In the rows, zero is written as 128.
Known rows, with every way that one mark hangs from another:
[solu dusosu sugeg]: 152	162	173	131	147	160	152	118	83	114	161	195	107	214	132	216	134	109	133	155
[dusosu pase]: 166	106	203	160	118	144	137	84	54	115	157	180	119	181	146	185	180	117	138	168
[luvu [dalomog bider [pase dusosu]]]: 115	115	164	79	164	143	124	79	39	142	151	184	105	204	140	169	186	95	94	174
[pase dusosu]: 128	120	173	124	135	167	172	64	71	127	157	192	126	199	139	190	191	114	127	168
[solu [dusosu [pase [dalomog bider]]] sugeg]: 145	188	191	122	174	155	118	133	54	78	143	157	105	225	133	174	120	83	102	159
[pase [dalomog bider] [dusosu [solu sugeg]]]: 123	182	180	117	168	160	143	114	68	101	149	147	122	229	131	155	139	83	99	176
[dusosu [pase fudol]]: 149	115	201	141	124	152	148	90	45	104	127	168	127	191	141	175	182	107	127	169
[solu [dusosu [pase dalomog [fudol tebe]]] sugeg]: 144	210	184	129	182	169	130	166	75	87	125	145	115	222	142	170	133	72	116	172
[solu [dusosu pase] sugeg]: 178	169	174	150	145	149	129	132	62	98	145	198	106	207	146	199	120	104	135	158
[solu [dusosu [pase dalomog]] sugeg]: 157	194	182	140	154	162	127	136	55	96	138	172	110	213	137	178	122	88	128	158
[pase dalomog]: 119	122	210	130	130	168	157	76	67	128	166	151	125	195	126	183	196	106	127	164
[luvu [dalomog bider]]: 112	89	206	110	134	144	130	69	54	118	169	180	106	194	124	194	200	104	110	164
[bider [dalomog [pase [dusosu solu] [fudol tebe]]]]: 145	153	156	110	175	140	136	131	90	138	131	143	114	228	146	172	165	82	97	194
[luvu [dalomog bider [pase [fudol tebe]]]]: 114	108	195	82	178	142	116	112	64	137	153	144	107	203	139	176	198	87	90	182
[solu [dusosu [pase fudol]] sugeg]: 161	181	174	131	148	153	140	135	53	89	115	186	113	218	143	186	123	95	124	158
[dusosu solu]: 158	107	202	161	110	142	151	85	81	132	167	171	124	194	139	197	177	119	143	181
[luvu [dalomog pase]]: 140	98	182	115	129	137	123	87	45	161	165	186	106	183	139	189	188	108	128	166
[bider dalomog]: 136	98	197	131	126	142	147	77	79	122	170	173	106	208	117	211	189	113	117	154
[solu [dusosu [pase [dalomog bider] fudol]] sugeg]: 128	199	190	102	179	161	128	138	45	69	111	145	112	237	130	163	122	73	89	162
[dalomog pase]: 155	103	187	126	137	142	143	84	65	155	171	168	117	191	144	196	180	120	127	168

Rows:
101	164	193	105	184	171	154	112	91	100	131	115	132	228	137	148	185	75	91	202 -> [pase [dalomog bider] [dusosu solu] [fudol tebe]]
174	174	200	169	132	144	118	137	53	105	149	152	119	201	142	157	130	88	135	173 -> [dusosu [pase dalomog] [solu sugeg]]
158	184	198	148	136	150	129	140	44	96	118	140	129	211	136	146	132	79	127	174 -> [dusosu [pase dalomog fudol] [solu sugeg]]
167	125	203	162	112	139	140	105	53	108	119	161	127	198	151	167	167	105	135	184 -> [dusosu [pase fudol] solu]
138	126	155	102	157	141	142	87	63	145	153	178	107	216	134	186	173	102	101	163 -> [bider [dalomog [pase dusosu]]]
132	123	221	132	147	152	125	86	45	96	155	139	118	201	134	163	179	97	103	171 -> [dusosu [pase [dalomog bider]]]
109	103	190	74	154	137	125	88	33	136	137	159	109	205	132	173	189	92	92	170 -> [luvu [dalomog bider [pase fudol]]]
146	177	208	130	155	143	119	138	44	78	119	126	125	225	133	141	130	73	99	176 -> [dusosu [pase [dalomog bider] fudol] [solu sugeg]]
196	149	192	179	120	132	120	130	61	107	154	177	118	196	149	178	129	104	145	170 -> [dusosu pase [solu sugeg]]
158	163	161	145	137	154	155	111	77	120	154	188	124	212	142	180	140	100	134	174 -> [pase [dusosu [solu sugeg]]]
127	92	193	93	150	130	113	83	43	145	167	171	100	196	134	186	187	103	103	168 -> [luvu [dalomog bider pase]]
161	183	149	119	184	150	142	154	87	138	139	152	124	220	157	164	137	81	115	191 -> [dalomog [pase [dusosu [solu sugeg]] [fudol tebe]]]
149	149	162	118	170	152	148	124	87	146	133	148	127	210	161	165	172	93	114	204 -> [dalomog [pase [dusosu solu] [fudol tebe]]]
138	148	223	139	166	149	119	132	70	87	133	106	125	213	145	145	174	76	100	201 -> [dusosu [pase [dalomog bider] [fudol tebe]] solu]
141	147	153	103	152	135	145	106	61	138	115	158	116	231	139	169	159	91	99	182 -> [bider [dalomog [pase [dusosu solu] fudol]]]
181	164	193	167	149	142	123	161	80	99	141	151	122	204	153	170	139	87	134	185 -> [dusosu [pase [fudol tebe]] [solu sugeg]]
129	117	170	91	173	149	147	77	57	136	157	167	116	211	147	175	175	107	93	175 -> [dalomog bider [pase dusosu]]
157	135	154	121	146	129	134	101	70	147	146	170	108	220	141	180	155	99	109	181 -> [bider [dalomog [pase [dusosu solu]]]]
135	141	171	100	191	146	140	122	84	130	136	132	124	223	159	162	171	88	89	205 -> [dalomog bider [pase [dusosu solu] [fudol tebe]]]
119	168	206	110	190	166	128	133	73	79	123	125	112	225	141	167	166	78	91	185 -> [solu [dusosu [pase [dalomog bider] [fudol tebe]]]]
161	160	157	112	176	134	130	123	64	128	154	164	115	222	150	167	125	93	100	181 -> [dalomog bider [pase [dusosu [solu sugeg]]]]
156	178	146	110	162	146	151	130	57	139	121	168	127	221	151	159	130	90	115	181 -> [dalomog [pase [dusosu [solu sugeg]] fudol]]
138	188	170	135	148	166	150	115	71	118	146	161	127	216	133	159	142	86	126	173 -> [pase dalomog [dusosu [solu sugeg]]]
